Every row comes from one small tree of marks. Brackets hold a mark, then the marks that hang from it, in the order of their numbers. Every link used is in the known rows. Which tree was each row made from?
(in the rows, 128 means zero)
Known rows:
[z_258 z_47 z_136]: [129 112 143  86 115 162 178 161 117 126 100 135 112 158 114 115 130 174
 148]
[z_258 z_44 z_152]: [103 104 145 141 126 131 126 102 139 157 121 146 107  41 124 111 151 120
 176]
[z_44 [z_258 z_136 z_152]]: [127  99 139  83 121 140 117 126 102  90 142 146 103  80  89 138 162 154
 155]
[z_152 [z_258 z_44] [z_946 z_43]]: [110 171 113 195 139 129 153 105  46 161 142 158 140 127  53 134 137  86
 117]
[z_47 [z_258 z_136 [z_152 z_946]]]: [154 126  93 115 125 168 123 104  94 158 121 153 150 123 123 100 113 126
  71]
[z_44 [z_258 z_43 z_136 [z_152 z_946]]]: [187  93  84  79 137 132 105 130 126  52 125 149 125  82  86 138 145 145
 101]
[z_47 [z_258 [z_152 z_946]]]: [165 130  96 142 138 163 106  65 107 175 139 177 153 114 136  84 127 110
  72]
[z_258 [z_43 z_946] z_44 z_47 z_152]: [135  42 122 126 117  94 145 129 235 117 112 127 126  59 131  86  94 121
 156]
[z_136 [z_946 z_43 z_152]]: [ 94 139 124 144 164 137 153 144 105 115 137 112 149 169 153 158 132 110
 163]
[z_47 [z_258 z_44 z_136 z_152]]: [ 79 113 134 106 110 135 143 117 112 163 131 134 121  81 138 105 100 133
 126]
[z_152 [z_258 z_43 z_47 [z_136 z_946]]]: [134 119 162  84 134 120 176 154 133 136  91 156 176 172 120  97  89 150
 130]
[z_152 [z_258 z_43 z_47] [z_946 z_58]]: [201 141 111 161 130 117  86 110 153 137 118 166 134 148 122  92 114 115
  68]
[z_43 [z_946 z_58 [z_152 [z_258 z_47 z_136]]]]: [119 154 147 155  97 102 126 168 171 146 166 100 113 177 130 151 123 105
 125]
[z_136 [z_946 z_43 z_58 [z_152 z_258]]]: [ 84 159 150 181 149 109  99 139 107 136 151 102 139 165 160 149 115  86
 148]
[z_44 [z_258 [z_136 z_946]]]: [114 143 141  48 151 127 142 142  89  93 159 131 151 128  76 157 146 156
 131]
[z_946 z_152]: [135 172 133 142 133 144 143 133 121 135 144 156 108 152 163 163 184 132
 150]
[z_946 z_43 z_152]: [104 147 119 172 133 152 159 136  87  99 133 126  99 169 153 174 169 129
 173]
[z_43 [z_946 z_58 [z_152 z_258]]]: [132 203 149 177 116  95 114 109 150 166 173 121 130 160 126 168 170  95
 120]
[z_946 z_43 z_58 [z_152 z_258]]: [ 96 171 147 214 115 116 102 126  91 124 150 116  89 166 157 165 151 104
 156]
[z_152 [z_258 z_43 [z_136 [z_946 z_58]]]]: [141 171 160  91 139  99 139 119 114 137  90 124 175 149 114 133 125 149
 117]

Which tree is each row?
[147 111 119  86 116 141 148  94 125 124  86 148 146 120 159 104 114 170
 107]
[z_47 [z_258 z_43 z_136 z_152]]
[115  98 145  64 144 149 173 175 133 134 105 118 155 162 122 103  97 154
 145]
[z_258 z_47 [z_136 z_946]]
[ 71 133 163 153  98 117 156 206 138 148 162 152  89 151 151 135 102 105
 157]
[z_946 [z_152 [z_258 z_44 z_47 z_136]]]
[156 188 147 108 111  91 164 100 123 138  96 118 161 155  79 155 158 156
 111]
[z_152 [z_258 [z_43 [z_946 z_58]] z_136]]
[165 159  79 169 148 150 101  93  78 111 119 105 120 139  93 150 162 121
  96]
[z_152 [z_946 z_43 z_58]]
[131  51 142 104 109 166 144 161 147 127  89 134 102 108 137  88 114 156
 169]
[z_258 z_47 z_136 z_152]
[139 169 105  86 113 114 185 126 145 116 133 124 160 188 147 158 122 153
  82]
[z_47 [z_258 [z_43 [z_946 z_152]] z_136]]
[161  36 127  86 111 148 150 156 179  88  60 133 112 105 156  86 106 175
 158]
[z_258 z_43 z_47 z_136 z_152]
[103 143 133  80 141 108  88 177 132  75 188  99 114 130 132 173 131 127
 124]
[z_44 [z_258 [z_136 [z_946 z_58 z_152]]]]
[ 73 131 166 163 136  85  82 177 182 163 183 119 125 128 185 111  75  69
 139]
[z_136 [z_946 z_58 [z_152 [z_258 z_44 z_47]]]]
[133 111  82 146 119 158  93 105  86 128 120 102 125 124 129 110  94 120
  76]
[z_47 [z_258 z_136 [z_152 [z_946 z_43 z_58]]]]
[146 115  86 175 134 152  73  66 100 141 136 129 129 113 144  96 109 106
  76]
[z_47 [z_258 [z_152 [z_946 z_43 z_58]]]]
[172 171 108 130 130  95 127 111 193 101 128 101 129 146 153 174 171 137
 112]
[z_258 [z_43 [z_946 z_58 z_152]]]
[ 83  97 144  93 108 137 178 185 134 128 122 119  95 113 111 119 105 153
 158]
[z_258 z_44 z_47 z_136]
[100  46 145 144 116 134 121 139 177 150 127 148  91  51 145  74 101 115
 180]
[z_258 z_44 z_47 z_152]
[186 112 116 126 127 101 105  68 196 115  91 107 141  82 129 126 163 144
 131]
[z_258 [z_43 [z_946 z_58]] z_152]
[ 86  94 125 116 133 138 108 111 103 134 114  84 150 121 152 104  71 130
 117]
[z_47 [z_258 [z_136 [z_946 z_43 z_58]] z_152]]
[120 140 174 116 107 148 176 144  91 164 112 171 128 171  97 107 127 150
 146]
[z_152 [z_258 z_47 z_136]]
[153 181 111 201 137 136 101  85  53 149 129 136 134 154  74 136 152  99
  96]
[z_152 z_258 [z_946 z_43 z_58]]
[ 96 139 126 157 156 121 100 145 125 107 145  74 127 153 174 158 122 104
 150]
[z_136 [z_946 z_43 z_58 z_152]]
[141 184 124 153 125 108 116 119 170 139 164  94 118 149 139 175 179 113
 122]
[z_43 [z_946 z_58 z_152]]
[173  98  82 149 138 105  63 106 185 110 106 118 112  29 138 110 125 105
 102]
[z_258 z_43 z_44 [z_152 [z_946 z_58]]]
[114  91 141  64 145 128 114 140 116  96 151 133 142  83  96 129 130 137
 149]
[z_44 [z_258 [z_136 z_946] z_152]]
